Each row was made from one path, in order. Every step used is in the known rows, and no mark comes twice. Write each row's path.
Known rows
godag besal zipe: [-0.21 -1.65 -0.18 -0.26  0.23  0.07  0.89 -1.08  0.13 -1.35  0.63 -0.32
 -0.87  0.37  3.48 -2.07 -0.98 -0.20  0.71  0.63 -0.72 -0.21  0.16]
medimov zipe: [-2.20  0.42 -0.04  1.40 -0.40  1.07  1.40 -0.42 -2.19 -1.26 -1.29 -0.11
 -0.38  0.86 -1.23  1.15  1.43  0.11  0.33 -0.71  0.38  0.04 -0.33]
besal zipe: [-1.72  0.32 -0.09 -0.34 -0.50  0.07  2.46 -0.80  0.64 -0.49  0.25  0.20
 -0.96  0.31  1.27 -0.88  1.17  0.11  0.46  0.43 -0.31  0.08 -0.32]
pezim godag: [-2.86  0.97 -0.16  0.26 -1.48 -0.46  0.29 -0.52  1.29 -0.69 -0.33  0.47
  0.98 -0.37 -0.09  1.66  2.15 -0.25  0.09 -0.96 -0.41 -0.14 -0.36]
mina pezim: [-0.22  1.87 -0.37 -0.08 -0.26  0.31  0.93 -0.53 -1.83 -1.12 -0.03  0.02
  0.09  0.06  3.51 -0.53  0.20 -0.14  0.02  0.56  0.57  0.93 -0.92]
mina besal zipe pezim godag medimov: [-0.87 -0.57 -0.14 -0.27 -0.08 -1.87 -1.62  0.62  3.48  1.27  0.26  1.15
  0.24 -1.11 -1.64 -0.43 -0.20 -0.55  0.32 -0.09  0.23 -0.45  0.11]
godag besal zipe pezim: [ 1.23 -2.37  0.58 -0.55  0.24 -0.24  0.57 -0.89 -1.15  0.44  0.53  0.18
 -0.98 -0.46  0.21 -1.74 -0.90 -0.11  0.35  0.16 -0.18  0.62  0.22]
zador godag: [-0.27  1.09  0.31  1.01 -0.48  0.49  0.63  1.55  1.05 -1.22 -0.69 -0.13
  0.97  0.54  2.86  0.42  1.78 -1.18 -0.34 -0.38  0.08  0.39 -0.08]
fenuv zador: [-1.17  1.82  0.10 -0.04 -0.54  0.47  2.46  0.96 -1.62 -1.03  0.12 -0.21
 -0.20  1.04 -0.64  0.37  0.92  0.49  0.35  1.57 -0.69  0.91 -0.35]
zador godag medimov mina: [-0.21 -0.85 -0.84  1.90  0.36  0.53 -0.51  2.01  2.54 -1.92  0.57 -0.82
  0.22  1.86 -1.68  0.83 -0.30 -0.51 -0.42 -2.13 -0.17  0.01  0.16]
keguk mina pezim: [ 0.86  2.96 -0.48 -0.87 -0.03  1.20  2.06 -1.00 -2.45 -1.68  0.53 -0.44
 -0.60 -0.45  1.92 -1.07  0.76  0.67 -0.70  0.49  0.46  0.02 -0.63]
besal zipe pezim: [-0.32 -0.77  0.80 -0.72 -0.43  0.11  2.24 -0.58 -0.49  1.05 -0.08  0.62
 -0.77 -0.49 -1.79 -0.30  1.05  0.25  0.08  0.18  0.23  0.84 -0.32]
keguk mina besal zipe pezim godag: [ 1.25  1.45  0.18 -2.10 -0.44 -0.44  0.24 -1.27  0.89  1.32  0.04  0.50
 -0.15 -1.92 -1.67 -0.52  1.37  0.43 -0.29  0.31  0.26 -0.99  0.21]
fenuv zador godag pezim: [ 2.35  0.79  0.76  0.27  0.05  0.72  0.19  2.91 -0.37  0.41  0.06 -0.20
 -0.30  1.38  0.20  0.09  0.59  0.27 -0.52  1.05 -0.78  1.36  0.08]
fenuv zador godag medimov: [-0.49  1.05 -0.12  1.61  0.48 -0.06  0.47  2.96  1.86 -0.98  0.38  0.05
  0.39  1.68 -2.00  0.16  1.28 -0.67 -0.42  0.42 -0.62  0.60  0.09]
keguk mina: [-0.76  1.51 -0.27 -0.58 -0.80  1.21  3.04 -0.42 -1.41 -2.33  0.16 -0.91
 -0.52 -0.01  0.07 -0.28  1.85  0.42 -0.77 -0.36 -0.22 -0.12 -0.29]
mina besal: [-0.46  1.86 -0.46 -0.23 -0.82 -0.19  0.67  1.54 -1.37 -2.11 -0.36 -0.55
  0.91 -0.19  4.96 -0.65 -0.41 -0.66  0.59  0.98  0.33  0.22 -0.42]
zipe pezim mina besal: [ 0.73  0.17  0.92 -0.81 -0.42 -0.05 -0.19  1.86 -1.94  0.96 -0.82 -0.79
  1.63 -1.46  4.07 -0.10 -2.11 -0.61 -0.33  1.58  0.81  0.48  0.07]
keguk mina pezim godag medimov zipe: [-1.37  1.30 -1.03  1.22  0.81  0.37 -1.33 -1.96  0.28 -0.56  0.10  0.65
 -0.54  0.15 -3.80  1.02  2.02  1.08 -0.80 -1.67  0.46 -1.30 -0.22]
fenuv zador godag: [ 0.65  2.18  0.23  0.49  0.00  0.60  1.31  2.12  0.07 -0.62 -0.27 -0.18
  0.52  1.08  0.06  0.46  1.98 -0.37 -0.17  1.02 -0.56  0.86  0.04]
zador godag medimov zipe pezim mina: [-0.22 -1.95  1.06  2.68  1.10  0.61 -1.01  1.85  1.08  1.79 -1.35 -0.07
  0.70  0.32 -2.69  1.74  0.10 -0.91 -1.40 -0.93  0.80 -0.21  0.74]
zipe pezim: [-0.32 -0.32  0.72  0.05 -1.01  0.36  1.77  0.83 -2.01  0.34 -0.54  0.15
  0.34 -0.43 -1.51  0.41  0.64 -0.24 -0.33 -0.22  0.67  1.32 -0.42]
keguk mina besal zipe: [ 0.84  1.88 -0.52 -1.97  0.01  0.65  2.32 -0.53 -0.07 -2.01  0.43 -0.62
 -1.01 -0.59  3.34 -2.19  0.42  0.42  0.12  1.33 -0.17 -1.12 -0.02]

Which path is each row?
[ 0.13 -1.36  0.37 -0.06 -0.76 -0.79 -1.77 -0.37 -0.58  0.35 -0.24  0.38
  1.07 -0.97 -1.16  0.74 -0.27 -0.37 -0.04 -0.96 -0.11  0.61  0.20] => zipe pezim godag besal
[-0.31 -1.27  1.05 -0.72 -0.12  0.14  2.05 -0.55 -0.20  2.61 -0.20 -0.13
 -0.33 -0.94  0.52  0.09 -0.30  0.21 -0.49  0.92  0.01  0.18  0.12] => besal zipe pezim mina
[-0.85 -1.63  1.20  0.89  0.11  1.08  0.94  0.02 -3.15  1.71 -1.62 -0.32
  0.25 -0.31 -2.09  1.75 -0.13  0.33 -0.60 -0.04  0.76  0.23  0.12] => medimov zipe pezim mina
[-0.17  0.67  0.05 -1.20  0.15 -0.24  0.87 -0.01  0.41  0.29 -0.09 -0.85
  0.31 -0.77  7.14 -1.38 -1.83 -0.40  0.35  2.43 -0.13 -0.97  0.22] => pezim mina besal zipe
[-2.00 -0.94 -1.10  1.16 -0.24  0.31  0.56  0.88  0.49 -2.25  0.91 -1.00
 -0.56  1.69 -3.09  0.70 -1.25  0.34  0.14 -1.56 -0.32  0.12 -0.30] => godag medimov mina
[-2.29  0.57 -0.77  2.02  0.67 -0.26 -2.33 -1.23  0.73 -0.07 -0.32  1.21
 -0.01  0.32 -2.36  1.29  0.71  0.18  0.00 -1.58  0.74 -0.51 -0.46] => mina pezim godag medimov zipe
[-0.26  1.28  0.01 -0.53 -0.43 -0.03  0.25  1.66 -1.16 -1.08 -0.58 -1.33
  1.37 -0.72  7.03 -0.47 -1.76 -0.56 -0.01  1.90  0.16 -0.40  0.08] => pezim mina besal
[ 1.25 -0.13  0.42 -0.82 -0.32  0.06 -0.84  2.61 -2.07 -0.20 -0.20 -1.44
  0.48 -0.52  7.25 -0.75 -3.30  0.09 -0.39  1.94 -0.09  0.20  0.08] => godag pezim mina besal
[-0.67 -0.64  0.87  1.00 -0.37  0.89  1.23 -0.05 -3.34  0.42 -1.47  0.37
 -0.34  0.09 -4.26  1.47  1.26  0.16  0.02 -0.67  1.00  0.87 -0.15] => medimov zipe pezim
[ 0.00  1.73 -0.93 -0.41 -0.38 -0.30 -1.18 -2.13 -0.24 -0.03  0.43 -0.22
  0.53  0.28 -0.50  1.66 -0.27  0.86  0.26 -0.96  0.15 -0.04 -0.58] => medimov mina pezim godag
[ 0.14 -2.16  0.46  1.05  0.06  0.00 -2.19 -1.39 -2.05  0.95 -1.20  0.75
  0.66 -0.50 -3.66  1.59  0.34 -0.05  0.23 -1.72  0.32  0.02  0.32] => medimov zipe pezim godag besal
[ 1.24 -0.43 -1.19 -1.01  0.93 -0.51 -2.50 -3.62  0.65  0.27  1.27 -0.03
 -0.71  0.23  1.35 -0.59 -1.93  0.90  0.87 -0.60 -0.55 -0.80  0.07] => medimov mina pezim godag besal zipe
[-1.22 -1.26 -0.29 -0.54 -0.21 -1.16 -0.89 -2.04  2.20 -0.21  0.43  0.51
 -0.06 -0.27  1.52 -0.53  0.12 -0.20  0.72 -0.46 -0.99 -0.83  0.28] => pezim godag besal zipe
[ 2.70 -2.59  1.35 -0.17  1.27 -0.08 -0.81  0.14  1.03  2.74  0.04 -0.32
  0.57 -0.67  3.87 -1.09 -1.67 -1.20 -0.67  0.53 -0.21 -0.07  1.14] => zador godag besal zipe pezim mina
[-1.53 -0.07 -1.46  0.27 -0.34 -1.04 -2.47  1.09  2.64 -1.68  0.48 -0.83
  1.00  0.67 -0.46  1.10 -1.27 -0.07  0.54 -1.34 -0.24 -0.81 -0.05] => pezim godag medimov mina besal
[ 0.09  0.80  0.37 -1.47 -0.67 -1.22 -0.78 -0.52  1.16  1.88 -0.27  1.02
  0.66 -1.51  0.31 -0.02  0.58 -0.34  0.49  0.50  0.36 -0.24 -0.04] => mina besal zipe pezim godag
[-1.33 -0.64  0.71 -0.73 -0.98 -0.90  0.66 -1.71  1.47  2.14 -0.07  1.31
 -0.01 -1.04 -2.98  0.98  2.32  0.15  0.05 -0.74  0.02  0.22 -0.09] => besal zipe pezim godag
[ 0.63 -1.63 -0.68 -0.43  0.66 -0.38 -0.47  0.86  0.62  0.07  1.03 -0.32
 -0.87  0.48 -2.68 -0.84 -2.74  0.16  0.50 -0.08  0.48 -0.10  0.02] => godag medimov mina besal zipe pezim
[ 3.61 -0.98  0.99 -0.29  1.31  0.09 -0.08  0.83 -0.26  1.98  0.36  0.55
 -0.53  0.41 -1.43 -1.52 -0.34 -0.43 -0.02  1.41 -0.59  0.85  0.80] => fenuv zador godag besal zipe pezim
[-1.58 -1.71 -0.40  0.69 -0.81 -0.46 -1.36  0.28  1.40  0.56  0.59  0.06
  0.29  0.41 -7.31  2.54 -0.21  0.47 -0.40 -2.59  0.07  0.26 -0.02] => zipe pezim godag medimov mina
[-3.95 -0.64 -0.63  2.38 -0.19 -0.60 -1.27 -0.18  1.92 -0.89 -0.65  0.80
  0.13  0.79 -4.20  2.39  1.89  0.09  0.14 -2.09 -0.06 -0.84 -0.06] => pezim godag medimov zipe
[ 2.09 -0.25  0.25  0.08  1.17  0.08 -0.07  0.43  0.91 -0.06  0.59  0.02
 -0.54  1.35  1.68 -1.90  0.03 -0.44  0.46  1.31 -1.26  0.15  0.65] => fenuv zador godag besal zipe
[ 0.02 -1.16  0.58  2.89  0.79  0.45 -0.68  1.87  0.75  0.43 -1.11  0.81
  0.20  0.73 -4.50  1.52  1.46 -1.02 -0.75 -1.80  1.11  0.42  0.25] => zador godag medimov zipe pezim
[ 2.18  0.72  0.15  0.57  0.73  0.50 -0.19  1.72 -0.73 -1.09  0.16 -0.54
  0.76  1.18  1.90 -0.59 -0.24 -0.64  0.22  0.91 -0.97  0.69  0.57] => fenuv zador godag besal
[ 1.39 -0.66  0.53 -1.53  0.16 -0.23 -0.01  0.80 -0.45  0.94  0.39 -0.92
 -0.66 -0.52  6.53 -1.66 -2.66  0.35 -0.03  2.54 -0.48 -0.37  0.15] => godag pezim mina besal zipe
[ 1.03 -0.02 -0.32 -1.57 -0.53 -0.66 -0.98 -1.16  0.88  1.80  0.12  0.18
  0.13 -0.56 -2.46  0.93 -1.05  0.75  0.77 -0.39  0.28 -0.46  0.01] => medimov mina besal zipe pezim godag
[ 1.50  1.61 -0.82 -1.16  0.30  0.39 -1.46 -2.53 -0.84 -1.24  0.87 -0.24
  0.21 -1.05  2.15 -0.92 -0.26  0.42 -0.53 -0.34 -0.32 -0.73  0.08] => keguk mina pezim godag besal
[ 0.64  0.12 -0.41 -0.68  0.67 -1.14 -1.81 -3.11  1.28  0.41  0.85  0.80
 -0.16 -0.63  3.41 -1.29 -0.80  0.02  0.58  0.35 -0.36 -0.50 -0.01] => mina pezim godag besal zipe
[ 1.39  0.97 -0.79 -1.69  0.90 -0.13 -0.89 -3.83  0.64 -0.08  1.36  0.38
 -0.90 -1.31  1.85 -1.75  0.22  0.75 -0.18  0.00 -0.50 -1.32  0.22] => keguk mina pezim godag besal zipe
[ 2.03 -0.48 -0.06 -1.37 -0.10  0.31  0.50 -0.10 -1.25  0.79  0.34 -0.37
 -0.71  0.04 -0.47 -0.74 -1.83  0.50  0.85  0.76  0.55  0.12 -0.08] => medimov mina besal zipe pezim
[ 0.82  1.23 -0.87 -0.33  0.01  0.87  0.63 -1.28 -2.43 -1.07  0.35 -0.82
 -0.43  0.86  1.02  0.04 -1.38  0.89  0.19 -0.17  0.46  0.56 -0.69] => medimov mina pezim
[-0.71  0.49 -0.05  2.81  1.14  0.82 -0.19  2.24  0.73 -0.55 -0.71  0.25
 -0.19  2.39 -4.16  1.05  1.87 -0.06 -0.19 -0.16 -0.15 -0.06  0.29] => fenuv zador godag medimov zipe
[ 1.12  0.38  0.49 -1.28 -0.21 -0.48  0.73  0.63 -0.89  0.58 -0.18  0.42
 -0.14 -0.90  1.43 -1.33 -0.40 -0.18  0.71  1.25  0.64  0.36 -0.24] => mina besal zipe pezim
[-1.20 -2.11 -0.49  0.09 -0.10 -0.81 -0.81 -1.36  3.11  1.64  1.03  0.42
 -0.70  0.34 -7.55  1.41 -0.11  0.69 -0.01 -2.09 -0.34 -0.36  0.14] => besal zipe pezim godag medimov mina
